In the rows, 128 means zero.
Known rows, with every step that occurs:
rarog, gidonir, lanu: [130 147 142 110 114 125 122 125 126 105 100 145 135 138 136  96 133 131
 121 131 195 124  92 126 132 180 160 113 122 140 138 123]
vises, zaba, buru, gelozo, ledeb, goni: [137 130 114 122 163 128 123 125 145 127 103 141 105 117  89 165 129 120
 125 105 107 118 131 134 146  96 134 103 159 115 143 138]
rarog, gidonir, lanu, buru, gelozo: [129 196 139 132  92 129 125 135 132 113 138 130  90 139 144 115 118 134
 116 131 148 128  92 137 143  43 174 138 133 158 176 121]
buru, zaba, vises, lanu: [123  93 145 108 145 133 126 127 126 126 139 107  64 133 111 123 126 129
 124 129  92 141 140 120 123 164 107 111 121 149 110 112]
balin, gelozo, buru, lanu: [121 128 113 152  95 130 140 129 132 118 131 121 167 129 159 121 134 116
 151 130 156 133 144 124 153 156 102 162 124 148 123 140]
vises, gelozo: [131 111 125 131 135 132 135 142 127 123  87 118 173 134 122 130 136 128
 134 123  93 119 130 130 116 178 114 119 127 139 127 135]
gidonir, lanu: [127 150 141 114 129 125 121 123 132 119  82 140 127 133 135 123 137 132
 125 134 191 129 107 136 130 160 109 114 126 135 126 122]
vises, zaba, buru, gelozo: [137 141 115 111 140 130 132 117 133 133 109 136 142 131  82 132 128 119
 127 123 110 127 122 135 133  42 121 118 144 156 155 135]
gidonir, rarog: [128 114 123 144 128 124 151 142 130 129  83 133 133 140 127 124 139 129
 121 131 169 121 111 146 113 106 109 145  95 137 140 131]
buru, zaba, vises: [126  97 136 115 167 123 118 126 125 133 130 133  88 121 109 130 132 136
 124 132 134 140 130 112 107 187 105 129 128 159 105 115]
rarog, gidonir, lanu, viduz: [135 130 132 110 116 123 126 121 117 110 131 132 176 132 132 100 141 146
 121 143 204 121 119 128 133 161 157 139 135 147 141 122]
balin, gelozo, vises, zaba, buru, lanu: [123 171 101 117 124 128 127 115 127 122 139 142 194 120  91 121 126 113
 149 116 119 142 144 129 162  60 118 113 140 102 115 148]
gelozo, vises: [130 139 133 120 147 121 113 126 127 127 130 143 143 115 137 134 140 133
 127 127 143 130 109 126 115 147 111 121 120  71 122 136]
balin, gelozo, buru, lanu, viduz: [126 116 106 149  99 129 141 124 123 122 157 109 204 122 151 123 141 131
 148 142 170 130 167 125 151 141 107 181 138 152 125 138]
vises, zaba, buru: [134 135 114 113 161 125 135 112 121 136  97 146 179 128  83 121 129 116
 129 123 136 127 129 135 119  62 109 105 141 131 115 133]
lanu, gidonir: [131  98 129 142 113 125 133 138 127 139  92 138 151 129 128 126 127 128
 130 144 172 113 130 110 116 214 154 117 122 136 113 132]
vises, gelozo, ledeb, goni: [133 108 124 138 158 129 125 144 139 119  84 127 128 119 121 164 137 127
 130 106  97 111 140 128 129 208 128 106 143 103 120 137]
rarog, gidonir, lanu, buru: [125 198 140 136 107 123 127 132 119 114 125 139 124 138 151 101 118 133
 117 131 180 125  96 134 131  60 168 130 129 136 139 118]
buru, gelozo, vises, lanu, gidonir, rarog: [133 109 127 128  76 134 145 144 139 131 138 116  79 143 137 134 120 124
 120 130 106 115 111 143 141 127 173 120  92 103 161 129]
zaba, buru, gelozo, vises: [139 167 129 105 125 126 111 112 130 130 159 139 105 116  92 143 136 125
 126 124 119 127 113 136 119  83 133 127 126  93 155 136]
balin, ledeb, goni: [122  96 134 169 133 123 131 141 136 130  94 162  98 152  80 158 137 130
 122 117 133 112 134 139 144 168 115 108 149 156 116 130]
lanu, buru, gelozo, vises: [129 189 133 134 123 125 114 133 131 130 164 131 101 118 145 147 124 136
 120 124 107 133 105 133 128  28 135 141 129  89 158 134]
balin, gelozo: [129 157 120 128 133 126 140 156 124 111  99 123 127 131 116 127 140 127
 136 130 176 133 114 124 145 134 110 120 129 159 117 133]
gelozo, buru, zaba, vises, lanu, viduz: [131  71 130 115 140 131 129 109 116 132 188  94 110 128 142 127 132 137
 125 139 113 133 159 125 121 157 110 153 134 149 115 109]
vises, zaba: [127 109 116 126 168 124 136 132 130 131  77 142 194 131 135 124 130 127
 127 124 129 133 116 123 131 110 101 107 141 130 117 136]
vises, gelozo, buru, lanu, gidonir: [127  76 115 162  74 135 137 125 134 138 120 123 202 130 164 125 117 114
 147 135 109 111 161 115 131 251 156 144 122 134 120 141]
gelozo, buru, zaba, vises, lanu, gidonir: [130  64 136 126 109 133 130 123 125 140 160 111  73 132 150 127 113 120
 128 137 110 124 142 111 121 235 158 118 120 146 103 110]
balin, ledeb: [124  94 142 172 130 125 136 139 131 134  99 169 131 147 109 128 138 126
 126 129 161 122 118 140 135 140 108 111 143 163 125 129]
goni, ledeb: [118 113 121 146 164 128 128 131 124 132 103 136 151  98 110 110 138 132
 130 133 152 121 117 128 125 118 107 165 122 138 128 136]
ledeb, goni: [127 118 126 136 144 123 127 136 132 124  85 134 115 133  93 156 139 134
 124 122 132 114 137 123 124 176 110 122 129 130 114 134]
zaba, buru, gelozo, vises, lanu, viduz: [139 139 129 102 113 134 123 106 121 127 191 104 123 123  91 133 138 134
 126 133  99 123 149 140 134  61 133 134 133 101 154 129]
buru, gelozo, vises: [133 145 132 116 130 126 112 129 137 125 142 136 112 118 133 145 137 134
 124 125 116 131 104 127 126 127 125 130 124  93 157 138]
zaba, vises, lanu: [128 101 139 157 126 132 130 126 119 119 131 106 103 138 110 119 132 130
 125 125 108 132 132 135 123 139 104 100 117 150 124 111]
lanu, buru, zaba, vises, gelozo: [126 130 127 131 151 130 125 139 119 131 144 112 110 128 121 137 117 134
 126 122  61 134 139 126 112 122 125 129 137 157 113 116]
zaba, vises, lanu, buru: [122 156 138 179 118 130 133 131 113 125 154 104  94 137 126 123 116 133
 121 126 102 132 135 141 121  22 118 115 123 143 125 107]
buru, gelozo: [132 125 133 132 124 129 129 137 139 126 103 126 115 130 119 136 138 131
 126 134 129 126 115 126 127 126 116 138 126 158 161 135]
rarog, gidonir: [132 114 136 133 126 124 132 136 121 113 108 144 159 134 126  93 135 130
 124 130 163 121 103 113 113 169 160 129 117 141 136 133]

Rows:
[128  96 135  82 161 125 128 125 135 142 125 132  99 122 168 131 132 121
 128 138 143 132 126 109 106 199 103 165 127 129 106 129]
gelozo, buru, zaba
[132 134 114 110 157 126 117 128 138 129 122 143 160 121 142 143 127 130
 125 117  88 139 100 127 144  85 122 105 142  91 146 141]
buru, gelozo, vises, zaba
[137 102 128 166 157 130 122 135 126 118 115 125 149 110 140 136 135 129
 133 113 115 125 124 132 114 187 125  99 138 124 129 122]
zaba, vises, gelozo, ledeb
[128  66 113 186  73 133 130 117 127 134 143 119 188 129 152 127 116 120
 147 131 101 117 161 119 127 251 159 134 122 151 119 128]
zaba, vises, gelozo, buru, lanu, gidonir
[127 196 118 109 141 125 113 125 136 127 141 140 135 126 162 143 114 132
 118 116 104 141  90 142 158   6 135 106 151  88 152 130]
gidonir, lanu, buru, gelozo, vises, zaba
[120 179 147  76 136 124 122 134 127 126 133 138  76 132 150 106 115 132
 116 136 160 137 108 115 127 100 163 144 134 135 120 120]
rarog, gidonir, lanu, buru, zaba
[124  79 121 163  78 130 134 119 135 143 124 132 184 127 166 121 121 118
 144 143 159 116 156 110 129 228 150 150 118 131 117 139]
gelozo, buru, lanu, gidonir
[141 141 135 127 143 131 123 122 139 131 118 138 101 106 111 134 137 119
 130 124 160 122 120 134 122  95 132 125 138 123 159 134]
zaba, buru, gelozo, ledeb
[122  99 120 149 115 128 132 117 126 131 124 119 222 121 120 117 144 142
 141 146 156 129 178 120 131 141 104 168 132 139 130 142]
buru, lanu, viduz
[127  81 141 115 140 132 128 118 126 130 161 105  63 134 144 125 125 123
 125 127  95 138 136 123 118 178 105 129 121 144 111 108]
gelozo, buru, zaba, vises, lanu
[116 149 148  86 146 132 135 141 130 141 134 109  62 133 141 123 115 126
 121 134  96 139 142 116 122  63 117 141 128 125 109 124]
vises, lanu, buru, zaba
[125 101 100 148  90 129 156 124 132 144  95 142 192 139 102 114 115 113
 135 131 145 119 150 139 137  95 156 129 108 133 131 140]
vises, zaba, buru, lanu, gidonir, rarog
[132 135 131 113 131 125 123 118 124 124 114 127 168 127 130 126 144 146
 125 145 203 124 134 137 132 145 114 139 139 141 128 122]
gidonir, lanu, viduz
[124 159 141 115 138 123 115 124 117 120 162 136  69 130 131 108 114 138
 114 130 151 142 106 121 121 113 162 130 133 161 119 103]
rarog, gidonir, lanu, buru, zaba, vises
[124  78 112 168  69 129 154 129 136 142 111 131 165 138 165 120 122 116
 135 139 164 112 140 136 127 178 150 163  93 133 137 136]
gelozo, buru, lanu, gidonir, rarog
[130  86 132 121 159 123 119 115 124 136 155 130  89 121 146 134 130 127
 126 131 136 139 124 117 103 197 104 147 127 154 106 111]
gelozo, buru, zaba, vises
[118 164 147  77 149 130 122 135 129 139 165 115  59 124 151 130 114 128
 121 128  83 144 133 118 124  61 123 133 127  79 109 126]
gelozo, vises, lanu, buru, zaba
[120 166 141 149 117 132 140 138 121 131 128 106 108 139 141 120 119 127
 123 129 110 129 134 135 124  17 116 126 123 124 127 122]
vises, lanu, buru
[138  89 117 166 128 129 128 119 118 123 142 115 155 130 156 136 131 122
 133 118  94 120 123 139 107 196 110 135 127 153 125 116]
zaba, vises, gelozo, buru
[123 143 111 122 130 127 121  98 129 134 132 147 211 118  98 118 126 116
 142 118 109 138 152 129 137  72 111 119 136  83 120 147]
gelozo, vises, zaba, buru, lanu
[126  72 130 124 104 132 149 142 129 138 128 114  61 145 121 123 116 126
 118 135 121 123 133 131 124 175 159 121  95 150 121 113]
buru, zaba, vises, lanu, gidonir, rarog
[122 136 128 139 108 130 130 105 128 133 111 137 178 124  79 111 134 118
 144 133 146 129 165 127 121 109 105 145 122 134 124 142]
zaba, buru, lanu
[121 165 140 118 150 123 113 124 123 132 146 130  63 125 130 131 117 139
 117 134 150 144 120 128 120  97 122 129 137 156 110 103]
gidonir, lanu, buru, zaba, vises
[130 134 143 110 112 135 120 129 137 120 152 110  84 131 133 135 132 127
 125 122  74 132 117 133 140 111 124 111 118  90 157 132]
buru, gelozo, vises, lanu
[136 152 113 103 165 121 120 105 120 135 127 152 175 118  94 129 128 118
 129 116 123 131 118 135 121  58 116 102 140  79 114 135]
gelozo, vises, zaba, buru
[131  93 126 119 178 129 115 139 138 122 116 124  82 115 110 167 130 132
 127 106  77 123 146 119 125 233 134 108 148 120 107 124]
buru, zaba, vises, gelozo, ledeb, goni
[127 129 142 114 128 131 124 128 128 122 137 117 111 128 137 126 133 126
 127 123  99 131 121 129 127 135 112 103 114  70 124 130]
gelozo, vises, lanu
[132 207 136 117  99 125 108 126 129 113 173 139  93 126 155 123 119 136
 115 123 133 131  81 137 141  50 180 130 128  94 170 126]
rarog, gidonir, lanu, buru, gelozo, vises
[130  93 128 113 157 131 123 134 125 126 124 117 121 128 108 135 128 133
 130 122  69 133 137 119 110 210 118 121 132 161 112 119]
buru, zaba, vises, gelozo
[134 100 122 162 136 130 127 132 119 119 116 118 158 131 106 132 133 133
 132 119  85 125 130 136 112 184 116 107 127 162 125 119]
zaba, vises, gelozo
[119 155 140  94 161 125 129 142 129 146 123 128  88 123 141 130 120 132
 122 138 132 139 133 111 110  80 117 157 133 131 107 128]
lanu, buru, zaba
[126 120 108 129 104 128 123 106 129 145 135 151 206 119 105 121 114 115
 143 129 125 126 155 116 138 143 161 106 133  86 110 145]
gelozo, vises, zaba, buru, lanu, gidonir
[127  80 109 152 100 134 137 113 126 130 149 105 240 124 156 125 138 132
 147 137 109 121 178 128 130 172 110 178 135 138 134 140]
vises, gelozo, buru, lanu, viduz
[131  94 119 151 100 125 153 148 130 139  83 137 134 141 131 125 127 127
 123 140 179 110 118 135 117 162 155 134  94 138 133 130]
lanu, gidonir, rarog
[129 214 137 118 113 126 107 125 135 125 160 133  84 122 154 146 122 135
 118 125 130 134  94 143 140  34 139 128 133  89 161 126]
gidonir, lanu, buru, gelozo, vises
[123 210 131 134 114 130 133 149 117 115 169 105  87 131 145 130 119 126
 127 119 108 137 118 139 150   4 132 113 127  91 122 125]
balin, gelozo, vises, lanu, buru
[118 194 137  72 142 131 130 151 127 127 172 108  45 126 144 133 115 126
 126 125  93 147 128 120 148  51 132 129 132  97 104 126]
balin, gelozo, vises, lanu, buru, zaba
